Each row was made from one small tree. The marks that hang from a mark follow it in brackets, in alphabetical order. Every link used is in the known rows. Write each row's tree.
Known rows:
panam{gikobo tefu vebi}: 2.49	-1.32	0.95	1.13	-2.84	-0.74	4.50	-4.12	-0.15	-4.72	1.52	-0.88	-0.32	-1.71	-0.62	-3.65	3.74	-3.97	-1.69	-1.25
tefu{panam{gikobo}}: 0.89	0.32	-0.22	0.14	-4.06	-0.13	1.50	-2.70	0.72	0.47	1.16	-1.13	-0.30	2.05	1.68	-0.92	1.54	-0.07	0.90	-0.30
vumo{valup{nilos{nulu vebi} panam{gikobo tefu}}}: 4.78	0.71	0.11	-2.03	0.64	0.95	-0.11	-0.47	0.30	-1.99	3.06	-0.49	-3.43	-1.62	-0.24	0.83	3.02	-1.26	-1.81	1.91
vebi{panam{bamud tefu valup{nilos}}}: 5.03	-1.21	-0.91	3.85	-0.37	-1.11	1.62	3.48	-3.83	-2.82	2.97	-0.96	-6.02	0.36	0.05	-2.77	3.42	-0.55	-0.74	0.52
vebi{panam{bamud gikobo valup{nilos{nulu}}}}: 5.16	-1.02	-1.50	4.43	-1.51	-0.34	1.28	1.78	-1.42	-1.13	3.69	-0.43	-3.89	0.88	1.42	-2.12	4.16	-0.84	-1.27	0.60
vebi{nilos{nulu} panam{bamud}}: 5.93	-0.52	-1.15	2.69	-3.00	-0.26	0.26	2.01	-1.85	0.57	3.40	-0.07	-5.29	0.93	-2.00	-2.47	1.21	0.79	-0.20	1.29
vumo{valup{nilos{nulu} panam{gikobo}}}: 3.79	0.54	-0.60	-1.03	0.20	1.08	-0.43	0.23	0.11	-0.48	2.77	-0.54	-1.94	-0.06	-0.02	0.24	2.52	-0.16	-1.80	1.81
tefu{panam{bamud vebi}}: 1.65	-0.09	0.33	1.13	-4.33	-0.62	1.52	-1.92	-1.10	-1.02	-0.37	-2.01	-0.73	1.16	0.56	-2.83	1.80	-0.41	1.83	-0.74
panam{bamud gikobo valup{nilos} vebi}: 3.45	-1.42	-0.15	5.56	-3.22	-1.00	3.24	-0.77	0.56	-3.34	2.26	-2.98	-0.80	-1.30	0.23	-5.28	5.73	-3.35	-1.59	-0.97
valup{nilos panam{gikobo vebi}}: 5.08	-1.55	1.80	-2.73	-1.60	0.88	0.16	-2.05	1.80	0.04	1.36	-1.55	-2.28	-1.11	1.25	-1.49	3.23	0.50	-0.52	0.31
nilos{nulu valup{panam{bamud gikobo tefu}} vebi}: 7.52	1.93	1.92	-2.12	1.07	0.45	-2.50	-2.20	0.14	-0.99	2.90	0.76	-3.11	-3.41	2.43	1.68	3.71	-2.54	0.25	2.29
naki{nulu}: 0.05	-0.30	-0.42	0.23	-0.79	-0.11	-2.73	1.59	3.28	0.66	-0.10	0.70	-0.31	-0.76	-0.08	-0.18	-0.66	-0.96	-0.18	0.39
vumo{valup{nilos{nulu} panam{vebi}}}: 3.68	0.68	-1.16	-1.53	0.01	1.17	-0.49	-0.24	-0.01	-0.98	1.36	-0.74	-1.54	-0.39	-0.85	0.03	2.37	-0.04	-1.30	1.71
panam{gikobo tefu valup{nilos} vebi}: 3.29	-1.41	-1.23	2.99	-2.98	-0.93	4.35	-2.31	1.60	-4.95	2.22	-2.45	-1.82	-1.99	-0.66	-4.75	5.82	-4.02	-2.35	-0.71
nilos{nulu valup{panam{bamud tefu}} vebi}: 7.12	2.16	1.62	-2.73	1.67	0.44	-3.29	-1.22	-0.27	-0.75	1.94	0.84	-3.39	-3.47	2.03	2.03	2.90	-1.82	0.82	2.50
valup{nilos{nulu vebi} panam{bamud gikobo tefu}}: 7.87	-1.97	3.64	-2.65	0.01	0.59	-1.50	0.39	2.09	-1.48	2.57	-0.66	-6.26	-4.18	2.17	-1.33	3.62	-1.15	-0.41	1.60
vebi{panam}: 2.69	0.01	-1.25	0.77	-0.29	0.11	0.70	0.26	-2.37	0.04	1.62	0.79	-2.30	1.80	0.39	0.75	1.02	0.89	-0.10	0.37
nilos{vebi}: 0.79	1.20	0.73	-1.87	0.93	0.48	-0.64	-2.08	1.82	-0.28	0.06	0.43	-0.60	-2.04	0.24	2.79	0.36	-0.97	0.57	0.21
tefu{panam{bamud}}: 1.33	0.02	0.62	1.05	-3.17	-0.65	0.43	0.08	-1.47	0.04	0.32	-1.63	-1.69	1.64	1.17	-1.97	0.85	0.45	1.93	-0.21
nilos{nulu valup vebi{panam{bamud gikobo tefu}}}: 7.46	2.15	0.27	0.82	0.74	0.01	-1.45	-1.15	-0.90	-1.42	3.86	1.28	-3.34	-2.40	2.00	1.23	3.82	-3.02	0.08	2.05
vumo{valup{nilos}}: 0.98	1.06	-1.15	1.05	0.85	0.26	0.10	2.07	-0.91	-0.79	1.94	-1.18	-0.91	0.19	-1.55	-0.32	0.98	-0.20	-1.20	1.00
naki{nulu pevot}: -0.16	0.17	-1.29	0.37	-1.86	0.04	-4.33	1.90	1.76	2.59	0.73	0.11	-1.63	2.03	-0.61	-1.01	-0.32	-1.86	0.19	-1.51

Write each row's tree:
3.04	0.06	-0.55	2.44	-4.02	-0.35	0.71	-0.62	1.84	-0.43	1.94	-2.20	-2.53	0.39	2.13	-2.23	3.60	-1.18	0.72	0.30 -> tefu{panam{bamud gikobo valup{nilos{nulu vebi}}}}
1.64	-0.58	-1.12	3.03	-1.57	-1.09	3.72	-1.22	-0.34	-4.14	2.86	-1.04	-2.01	-0.60	0.09	-2.57	4.27	-3.39	-2.41	-0.30 -> panam{gikobo tefu valup}
4.01	0.76	-0.67	1.52	0.62	0.30	0.24	1.38	-0.44	-2.25	3.35	-0.50	-3.06	-1.32	-0.80	-0.30	2.64	-1.90	-1.58	1.57 -> vumo{valup{nilos{nulu vebi{panam{bamud gikobo tefu}}}}}
2.82	0.89	-0.40	-1.44	1.00	0.73	-0.42	1.22	-1.63	-0.43	2.07	-1.13	-2.29	0.50	-0.84	0.60	1.57	0.87	-1.11	1.43 -> vumo{valup{nilos panam}}
3.10	-1.86	2.14	2.48	-1.61	-1.53	2.99	-0.17	-3.16	-5.30	0.33	-1.52	-2.32	-2.39	-1.30	-5.13	2.82	-3.22	-0.26	-1.10 -> panam{bamud tefu vebi}
4.25	-0.26	0.33	-3.44	-2.25	0.86	0.07	-3.06	0.43	0.11	0.20	-0.47	-1.93	-0.23	-0.76	-0.36	1.73	0.96	-0.09	0.71 -> valup{panam{vebi{nilos{nulu}}}}
6.46	-1.08	1.88	4.15	-4.29	-1.76	3.73	-1.72	-2.00	-4.55	3.91	-2.12	-2.91	-2.43	-1.95	-6.91	4.80	-4.52	-1.35	-0.38 -> panam{bamud gikobo tefu vebi{nilos{nulu valup}}}
3.68	0.57	0.55	2.37	-6.12	-1.07	2.65	-3.00	-1.29	-0.63	2.35	-2.81	-1.21	1.55	-0.08	-4.06	3.14	-1.08	1.16	-0.64 -> tefu{panam{bamud gikobo vebi{nilos{valup}}}}
5.39	-1.81	3.09	-1.02	-1.79	-0.41	2.61	-2.59	-2.77	-3.46	1.75	-0.94	-3.12	-1.17	0.72	-2.83	3.93	-1.64	-0.91	-0.43 -> valup{panam{bamud gikobo tefu vebi}}
5.28	0.22	-0.82	1.03	-0.38	0.44	0.07	-1.40	1.66	-2.49	2.44	1.42	-3.82	-2.49	1.37	1.01	3.70	-3.01	-0.85	1.39 -> nilos{nulu vebi{panam{bamud gikobo tefu valup}}}
3.30	-0.11	-2.40	1.97	-0.54	-0.60	2.17	0.74	-3.11	-2.53	2.29	0.13	-4.14	1.32	-0.20	-0.60	2.91	-0.48	-1.01	0.46 -> vebi{panam{tefu valup}}
1.37	0.36	-1.75	1.42	-4.14	-0.20	1.41	-1.42	1.83	0.26	1.61	-2.28	-1.40	1.89	1.67	-1.71	2.94	-0.14	0.48	0.06 -> tefu{panam{gikobo valup{nilos}}}
3.58	-1.13	0.63	1.41	-4.50	-1.01	5.02	-3.98	0.07	-3.98	2.73	-1.72	-1.76	-1.48	-2.72	-4.78	3.49	-3.31	-1.77	-1.10 -> panam{gikobo tefu vebi{nilos}}
2.78	-0.23	0.21	-1.57	0.74	1.07	-2.98	1.05	5.26	0.93	0.17	-0.05	-2.12	-3.41	0.84	0.56	0.64	-0.33	0.42	1.52 -> valup{nilos{nulu vebi}}
6.40	-2.46	3.15	-1.85	-0.64	-0.22	0.04	1.20	-1.18	-2.27	0.94	-2.20	-5.30	-2.47	0.25	-3.70	3.08	0.11	0.14	0.39 -> valup{nilos panam{bamud tefu vebi}}
3.69	1.23	-2.43	-0.72	0.21	1.30	-1.47	-1.83	3.08	-0.32	0.92	1.92	-2.28	-1.69	1.16	3.28	2.25	-1.31	-0.20	1.75 -> nilos{nulu vebi{panam{valup}}}
1.65	0.75	-1.46	0.74	-3.81	-0.08	1.19	-2.12	2.41	0.18	1.66	-2.14	-1.59	1.22	1.71	-0.75	3.04	-0.48	0.67	0.17 -> tefu{panam{gikobo valup{nilos{vebi}}}}
4.47	-0.20	1.20	0.39	0.39	-0.13	1.12	1.60	-3.07	-2.52	3.63	-1.65	-3.81	-0.29	-0.58	-1.65	3.04	-0.76	-1.78	1.05 -> vumo{valup{nilos panam{bamud gikobo tefu}}}
3.64	-0.62	1.28	-2.76	-1.86	0.76	1.58	-4.55	-0.16	-0.85	0.87	-0.34	-0.53	0.04	1.06	-0.07	2.97	-0.23	-0.72	-0.20 -> valup{panam{gikobo vebi}}
2.50	1.25	-0.64	-0.78	-0.70	0.61	2.12	-2.88	-2.42	-2.02	2.22	-0.57	-0.09	1.02	-0.92	0.60	2.90	-0.92	-1.90	0.54 -> vumo{valup{panam{gikobo vebi}}}
2.69	0.14	-0.18	2.60	-3.91	-0.65	1.23	-0.69	0.83	-0.57	2.09	-2.62	-2.52	0.81	1.81	-2.27	3.55	-0.94	0.82	-0.07 -> tefu{panam{bamud gikobo valup{nilos{vebi}}}}
3.38	-0.28	0.18	1.97	-6.53	-0.57	2.47	-3.14	0.50	-0.76	1.53	-2.26	-1.25	1.01	-0.03	-4.08	2.85	-1.20	0.89	-0.50 -> tefu{panam{bamud gikobo vebi{nilos{nulu}}}}
4.09	-0.51	1.20	0.28	0.31	0.26	-0.78	1.21	1.50	0.14	2.22	-0.85	-3.60	-1.82	0.88	-0.09	1.70	-0.15	0.24	0.56 -> valup{nilos{vebi{panam{bamud gikobo}}}}
4.41	-2.01	-0.53	4.26	-1.96	-1.34	1.99	1.67	-0.03	-5.40	0.74	-2.50	-3.76	-3.27	-1.01	-6.36	4.98	-3.61	-1.04	0.05 -> panam{bamud tefu valup{nilos{nulu}} vebi}
1.83	-0.28	1.11	1.79	-4.05	-0.73	1.60	-1.28	-1.02	-0.27	1.62	-1.67	-1.34	1.66	1.84	-2.44	2.03	-0.59	1.07	-0.53 -> tefu{panam{bamud gikobo}}
6.50	-1.73	2.56	-0.96	-3.11	-0.34	2.28	-2.57	-1.68	-2.80	2.40	-1.19	-4.13	-1.43	-0.48	-3.58	3.83	-1.43	-1.02	0.14 -> valup{panam{bamud gikobo tefu vebi{nilos{nulu}}}}
